Each row was made from one walk, in order. Every step used is in the known rows, and no mark comes twice. Write each row's walk.
In the rows, zero is written as 128.
Known rows:
ribun > sepule > romos > nizi: [128 138 105 124 117 130 180 165 103 148  54 115 109 140 148 128 195 117
 158 133 132 127 153 110 157 109 126 114 129]
gidef > ribun > sepule: [151 111  91 118 140  87 144 161 128 154 100  82 108 127  92 105 177 131
 148  97 120 133 107 124 160 103 102 119 140]
tobar > romos > gidef > ribun: [160 127  55 125 139  99 126 134 121 200 107 133  83 132  70 145 186 164
 128 112 114 132 151 145 154 135  71 105 148]
romos > tobar: [169 169  69 102 143 126 126 176 128 153  79 124  97 143 146 143 155 158
 164 112  99 118 131 103 110  95  80 135 126]
nizi > romos > koluz > ribun: [124 190  65 115 140 106 128 131 160 209  81 124  78 126 118 148 202 118
 157  95 108 124 117 133 112  88  64  94 107]
gidef > romos > nizi: [123 169  91 113 122 125 140 150 104 163  68 113  80 155 143 137 188  98
 119 116 137 151 147 123 148 100 122  84 131]
gidef > ribun > tobar: [132 140  50 101 116 122 104 149 114 142 109  87  90  90 105 158 175 126
 151  85 107 160 130 103 150 142 114 125 173]
vusa > ribun: [154 155  93  99 120 109 154 165 130 132 119  77  94 109 136 178 194 132
 138 105 116 113 116 113 102 101 116 102 145]
gidef > ribun: [160 128  66 114 125 107 109 135 127 170 107 119 105 115  88 128 163 142
 128 102 137 138 128 138 138 118  89 115 150]
romos > koluz > ribun > tobar: [113 179  50 104 127 125 124 143 129 162  92  93  77 103 124 179 205 101
 163  75  90 146 127  90 140 129 102 113 150]
nizi > romos: [135 155  93 109 119 115 112 150 159 171 104  96  97 108 121 133 164 149
 173 125 112 137 124 137 102  90  89 118 112]
vusa > ribun > tobar > romos > nizi: [145 155  93  90 127 135 159 161 102 152  90 107  62 130 144 191 204 116
 132 117 109 165 158 113 141 115 106  98 124]
romos > ribun > koluz: [148 119  65 124 114 119 106 156 122 130  85  57  88 117 154 145 188 129
 185 108 117 154 124 100 150 136 114 103 140]
tobar > ribun > gidef > romos > nizi: [124 164  85 119 118 115 144 148  88 165  63  98  65 143 126 136 194  81
 106 116 130 154 134 120 143  84 115  78 115]
nizi > romos > tobar > ribun: [142 159  90  86 148 112 105 146 120 176 105 114  79 113 124 154 139 136
 153 133 106 145 115 146 109  70  70 114  97]
sepule > romos > gidef > ribun > tobar: [119 138  41 118 115 121 119 151 103 157  97  98  90  95 102 155 190 141
 163  96  99 143 143 102 165 156 115 124 185]
romos > nizi: [144 158 101 109 125 126 150 141 109 150  72 127  95 149 150 157 177 114
 132 129 139 145 158 116 133 107 114  96 117]
ribun > koluz: [143 129  70 123  99 109 121 154 134 140 105  70 102  96 136 125 176 113
 172 123 120 143 118  83 150 133 110 110 143]
tobar > ribun: [142 137 104 103 131 115 123 117 120 159 125 102  99 105  98 169 154 103
 128 129 127 144 131 139 128  97 100 111 111]
vusa > romos > koluz > ribun > sepule: [127 142  94 118 142  92 175 151 148 171  85  93  85 137 118 134 203 109
 156  81  97 127 104 122 144  92  82 106 120]
koluz > romos > ribun > sepule: [141 108 103 119 144 118 165 167 113 143  72  57  93 158 128 147 185 137
 180  98 112 134 119 126 159  94 122 111 132]
gidef > romos > ribun > koluz: [133 126  58 127 112 119  98 162 118 139  82  48  77 121 148 129 196 117
 177 100 115 158 117 105 160 131 120  94 150]
vusa > romos > koluz > ribun: [127 173  71 114 129 114 153 122 157 195  85 132  73 131 124 169 202 112
 140  82 103 128 124 134 116 103  62  96 122]
sepule > ribun: [173 128  81 138 133 123 135 128 162 164  90  70 109 127 130 149 165 104
 180 133 112  99 159 130 137 102  99 128 146]
koluz > romos > tobar > ribun: [142 150  88  86 140 124 135 142 101 180  99 114  81 127 120 169 133 128
 144 137 118 139 121 136 129  75  82 109 114]
ribun > sepule > romos > gidef: [126 129  78 154 125 109 180 159 118 172  76 111 115 136 108 130 208 152
 180 131 100  88 158 107 164 137 115 125 154]
koluz > romos: [133 136  88 111 106 140 173 144 121 179  92  97 100 133 113 164 152 132
 156 133 134 123 134 119 142  98 114 107 147]
vusa > romos: [142 123 105 108  97 130 164 131 151 142 111 112  88 117 132 177 161 135
 138  97 105 144 136 140 108 120  87 122 141]
gidef > ribun > sepule > romos: [135 108  85 138 112 121 164 172 126 154  80  94 129 106 100  97 194 139
 177 113 120 105 127 118 165 118 117 145 159]
koluz > ribun: [145 168  75 117 138 126 152 125 151 177 100 119  90 114  91 146 191 108
 140 108 111 131 116 127 131 107  82 111 138]
gidef > romos: [124 160  77 123 115 123 121 154 134 165 100  84  91 129 104 122 189 102
 131  95 119 133 125 123 144 103 120 107 152]
romos > gidef > ribun > sepule: [144 113  82 128 147  78 153 158 120 167  94  93 101 138  89 110 185 142
 150 103 111 125 117 124 168 114  98 110 145]
sepule > romos > koluz > ribun: [124 178  61 128 130 121 150 135 149 198  72 129  95 124 115 146 216 112
 160  95 112 105 131 119 130 106  81 110 128]
vusa > ribun > tobar: [127 157  70  90 111 124 136 170 114 116 118  58  80  86 139 193 197 119
 159  87  93 144 121  85 125 130 133 115 170]

Write each row's walk:
[133 185  64 119 141 111 138 126 151 197  82 127  85 132 114 157 206 106
 146  89 111 118 126 120 123 100  74  98 117]
romos > koluz > ribun
[125 125  73 114  92 128 162 153 116 176  91  75  92 116 128 146 155 124
 173 139 134 136 118  98 161 113 114  97 155]
ribun > koluz > romos
[153 115  93 112 126 146 132 135 130 129  82  90  76 148 152 197 181 154
 161  81 104 155 147 154 111 121  99 113 135]
vusa > romos > ribun
[150 157  68 116 141 131 162 194 126 161  59 119 104 131 138 111 180 154
 188 114  89 102 117 103 138  93  84 147 140]
koluz > ribun > sepule > romos > tobar
[123 137  61 101 121 154 123 155  99 131  81  60  75 121 140 199 184 132
 183  88  99 162 141 104 149 132 135 116 165]
koluz > romos > ribun > tobar
[154 144  64 115 137 124 147 197 119 158  61 118 108 132 135 105 170 166
 184 112  98 104 122 107 140  98  86 149 144]
gidef > ribun > sepule > romos > tobar
[118 121  81 106  97 123 156 141 107 182 100  74  86 108 121 153 146 113
 163 147 137 145 112 112 164 104 109  90 144]
tobar > ribun > koluz > romos
[178 128  65 157 112 110 152 146 136 152  72  52  93 113 102 136 189  91
 155 116  96  97 137  97 119  86  96 125 125]
sepule > ribun > gidef
[156 142  77 135 140 114 160 140 131 190 106 123  84 146  90 174 205 155
 149 128  91 117 174 121 147 136  83 114 129]
tobar > romos > gidef
[148 180  59 105 140 125 116 185 123 166  74 111  81 149 138 123 167 142
 152  98  98 123 120 111 126  87  88 123 140]
gidef > romos > tobar
[146 142  96  85 137 120 131 136 116 162 108 121  75 118 130 175 137 129
 134 120 103 149 122 146 112  86  69 116 111]
vusa > romos > tobar > ribun
[125 154  90 118 150  86 157 158 151 181  81  87  89 135 114 119 204 114
 169  91 100 124  98 122 143  81  84 105 110]
nizi > romos > koluz > ribun > sepule
[156 137  80 101 122 143 140 158 137 156 124  86  75 101  95 187 201 126
 153  99  83 158 154 106 145 133  93 140 134]
ribun > tobar > romos
[152 178  49 116 131 119 124 191 113 162  63  96  73 143 127 116 179 131
 144  93  88 118 112  98 118  77  85 122 130]
ribun > gidef > romos > tobar
[147 156  56  99 123 128 145 183 111 173  68 104  83 140 156 138 144 155
 181 130 107 125 115  95 138  94  84 115 141]
ribun > koluz > romos > tobar
[149 184  44 116 137 119 131 186 116 173  62 102  65 140 118 114 185 126
 142  91  84 121 103 103 121  75  75 118 132]
koluz > ribun > gidef > romos > tobar
[134 134 102 102 153  93 145 170 113 157  97  75  88 133 111 119 168 109
 150 108 101 137  98 125 155  73  98 115 116]
gidef > romos > tobar > ribun > sepule
[129 152  98 104 117 136 176 143  96 174  63 122  86 157 149 167 164 119
 137 143 148 144 153 121 146  97 118  83 128]
koluz > romos > nizi
[132 156  64 141 103 115 133 164 120 161  85  64  78 122  87 113 204  88
 120  86 105 127 114 104 133  89 115 106 139]
ribun > gidef > romos
[144 163  51 150 109 110 163 151 125 175  61  93  83 110  92 134 225  96
 141  88  96 100 117  89 114  88  82 113 112]
sepule > romos > koluz > ribun > gidef
[142 137  54 125 135  88 109 135 125 201  98 129  88 125  86 125 172 171
 143 118 121 131 134 150 140 122  76  98 147]
nizi > romos > gidef > ribun
[140 138  98 119 147 101 176 154 144 159  95  84  98 126  94 118 196 105
 157  99 102 129  98 117 155  94  96 116 132]
koluz > ribun > sepule
[176 122  87 114 147 149 122 149 129 148  89  86  77 150 121 193 205 154
 163  93 102 150 161 145 130 117  96 122 116]
tobar > romos > ribun
[144 128 107 102 156  93 150 165 116 150  98  82  96 131 115 129 163 118
 157 114 102 135 104 121 147  78  93 121 110]
romos > tobar > ribun > sepule
[161 123  63 154 107 136 147 164 104 131  53  64  92 120 109 146 215 126
 162  92 100 112 136  99 116 101 113 129 122]
sepule > romos > ribun > gidef
[122 176  55 138 112  95 113 160 126 184  65  87  81 150 129 141 216  99
 138  67 111 106 136  95 118  86 101  95 109]
ribun > gidef > romos > koluz
[157 134  82 132 110 105 145 138 106 149  97  73  86  98  80 150 182  90
 120 112 106 128 118 103 112  81  95 114 101]
tobar > ribun > gidef
[151 133  53 130 136  92 120 131 116 188  99 132  96 132  82 135 175 160
 131 113 125 126 143 138 149 134  85 102 156]
romos > gidef > ribun
[152 149  71 100 130 144 148 150 143 170 122  94  65  97  84 184 210 117
 150  97  78 162 142 114 150 129  82 133 137]
koluz > ribun > tobar > romos
[137 132 108  98 155  91 143 168 123 158  98  80  89 126 117 123 159 125
 165 117  99 139  97 130 141  70  88 118 103]
nizi > romos > tobar > ribun > sepule
[142 136  72 110  99  97 135 171 127 131 115  52  88  88 151 144 193 117
 165 117 116 135 100  84 135 125 114  93 152]
vusa > ribun > koluz
[132 121  98 130 108 122 187 186 129 135  86  74 123 102 125 122 208 133
 182 113 110  93 121 106 147 110 130 138 156]
vusa > ribun > sepule > romos
[159 149 104 103 131 135 159 147 116 166  83 128  78 148 132 172 191 121
 128 129 125 154 168 124 140 109  94 103 105]
tobar > romos > nizi
